Each row was made from one small tree. The marks that hang from a mark follow it in brackets, in the order of their numbers. Every link used is in the known rows. Write each row's tree.
Known rows:
j821{j244 j424 j753}: [ 13   3 -19 -21   0 -18 -16  12  37 -14 -10   6 -44  -3 -29  22 -11 -28
 -28]
j821{j244 j424 j753 j882 j897}: [  8  26 -26 -29   1 -55 -30  34  36  11  -3  10 -57  19 -43  26 -17 -41
 -46]
j63{j821{j424 j753 j882}}: [  8  16 -18 -39  37 -48 -20  25  65 -13 -26  36 -63 -27 -29  24  20 -37
 -50]
j512{j660}: [ -9   5   0 -15   0  16   9  11  30 -37 -29  10 -44 -24   4  -1  24 -23
 -15]
j897{j821{j244 j424 j753 j882}}: [ 25  23 -13 -29  -6 -29 -26  19  50   6 -32  34 -59  -7 -30 -11 -16 -37
 -44]
j821{j882}: [ -7   7   5  -6  20  -8 -12  18  44 -29 -27  22 -50 -34 -30   2  29 -19
 -23]
j821{j244}: [  5 -14  -4   4   5  20 -10   7  36 -29 -12   7 -30 -23 -22  -2  17 -15
 -12]
j244{j821}: [ -7 -12 -11 -22  21  21 -27   0  62 -21 -21  11 -47 -36   2   9  24 -13
  -6]
j63{j821{j424 j882 j897}}: [  0   9 -21 -32  33 -52 -23  24  56  -5 -11  33 -48   1 -24  26  25 -36
 -45]
j881{j63 j512}: [  2   4  13 -11 -14 -19  -3  19  22  -6 -22   0 -31 -49 -17  -5  62 -22
 -21]
j244{j821{j63 j882 j897}}: [-15  19 -16 -51  23 -27 -37  19  62   5 -14  21 -63  -9 -28   4   9 -27
 -31]
j897{j821}: [  9 -13  -2 -15   3  26  -9   0  58 -31 -34  30 -39 -37  -6 -17  12 -20
 -18]
j821{j882 j897}: [-10  11  -7 -13  11 -24 -19  26  43 -14 -14  15 -48 -12 -30  12  16 -28
 -33]
j63{j821}: [  6 -19 -12 -16  38   9  -7   5  62 -41 -21  28 -38 -46  -8   7  42 -24
 -22]
j881{j63 j512{j660} j882}: [  2  23  16 -13 -37 -28  -4  40  -1  14 -36   1 -60 -48  10  -5  66 -21
 -34]
j897{j821{j244 j424 j882}}: [ 20  13   0 -15  -6 -17 -23   9  42   5 -32  36 -44   0 -23 -20  -2 -25
 -32]
j244{j821{j424 j753 j882 j897}}: [ -2  28 -33 -52  16 -52 -47  25  63  20 -12  15 -73   2 -19  37  -7 -36
 -42]
j63{j821{j424 j753}}: [ 12  -5 -26 -39  33 -25 -13  13  68 -25 -20  27 -49 -24 -16  32  16 -33
 -39]
j821{j63 j244 j753 j882 j897}: [  3  26 -20 -42   4 -43 -26  35  44  -1  -7  14 -61  -3 -57   1 -12 -42
 -45]
j63{j821{j424 j753 j882 j897}}: [  7  20 -31 -50  31 -63 -27  33  65   0 -13  31 -62  -8 -29  35  10 -45
 -57]
j881{j512 j882}: [  0 -14   5   0  -5 -23 -21  29  25  -2 -26  12 -53 -59 -12  16  49   2
 -26]
j897{j821{j63 j244 j424 j882}}: [ 15  20   1 -32  -3 -25 -18   8  44   5 -31  38 -48   8 -41 -30 -10 -28
 -37]
j881{j63{j821} j512 j882}: [ 13  -3   1 -14  -1 -36 -20  36  32   8 -27  18 -54 -70  -4   6  86 -21
 -44]

Which tree is each row?
[ 14   3 -33 -27  -7 -33 -23  22  38  -2   4   2 -41  18 -30  33 -18 -34
 -35]
j821{j244 j424 j753 j897}
[ 25  -9  -8 -13 -10   8 -15  -3  42  -8 -23  25 -30   1 -12 -13  -6 -20
 -20]
j897{j821{j244 j424}}
[ 22   3 -15 -44  -6   6 -13   8  58 -15 -30  30 -54 -25 -31 -28 -18 -33
 -30]
j897{j821{j63 j244 j753}}
[ -3   4   6  -9 -15 -20  -8  32  12   2 -33  12 -60 -49  12   6  51  -6
 -27]
j881{j512{j660} j882}
[ -2   9 -11  -8   3 -24 -25  27  32  -6  -7  12 -41  -5 -34   5  12 -30
 -30]
j821{j244 j882 j897}
[ 20  -2 -42 -41  15 -39 -27  23  55  -1   3  19 -42   4 -20  34   1 -40
 -45]
j63{j821{j244 j424 j753 j897}}
[ 13  24  -5 -46  -4 -33   3  35  34   2 -33  19 -54 -61   8  -4  66 -47
 -41]
j881{j63{j821{j753}} j512{j660}}
[ -9  29 -28 -66  21 -38 -41  29  71   9 -18  19 -80 -17 -33  13  -5 -38
 -43]
j244{j821{j63 j753 j882 j897}}
[  9   0 -39 -48  27 -40 -21  22  65 -12  -4  21 -51  -5 -15  42   7 -42
 -46]
j63{j821{j424 j753 j897}}
[ 11  34  -7 -57   6 -39 -16  17  62  -3 -40  41 -72  -6 -42 -12 -16 -37
 -49]
j897{j821{j63 j424 j753 j882}}
[ -7  18 -21 -38  17 -39 -43  17  54  16 -10  17 -57  10 -14  30   7 -25
 -31]
j244{j821{j424 j882 j897}}
[ 13   4 -12 -16  29 -31 -21  14  46  -6 -16  33 -43 -11 -27   7  28 -29
 -37]
j63{j821{j244 j424 j882}}
[ 18  -8  -3 -27  -4  19 -10  -1  51 -20 -28  29 -39 -17 -26 -38  -2 -23
 -21]
j897{j821{j63 j244}}
[  5   6  12  -5 -26 -31 -17  34  14   9 -26   0 -53 -56 -14   6  66 -13
 -33]
j881{j63 j512 j882}
[ 13  -3  -6 -16   3  -9 -16  28  46 -14 -29  19 -59 -51  -6   8  64 -31
 -43]
j881{j63{j821} j882}
[  4  14   1  -4   6 -28 -18  14  28  -6 -14  15 -40   5 -36   5   9 -21
 -29]
j821{j244 j424 j882}
[ -1  16  -8 -26   7 -31 -20  26  37  -2  -5  16 -46   6 -52 -10   3 -29
 -33]
j821{j63 j244 j882 j897}
[ 13   8 -21 -24  24 -48 -30  24  46   7  -3  30 -40  10 -27  17  18 -35
 -44]
j63{j821{j244 j424 j882 j897}}
[ 13  11 -30 -34  27 -39 -33  37  59  -1 -10  30 -57 -27 -30  13  17 -47
 -49]
j63{j821{j244 j753 j882 j897}}
[ 10  -1   4 -21  11 -24  -6  20  42  -7 -22  17 -30 -64  -9  -3  80 -32
 -30]
j881{j63{j821} j512}
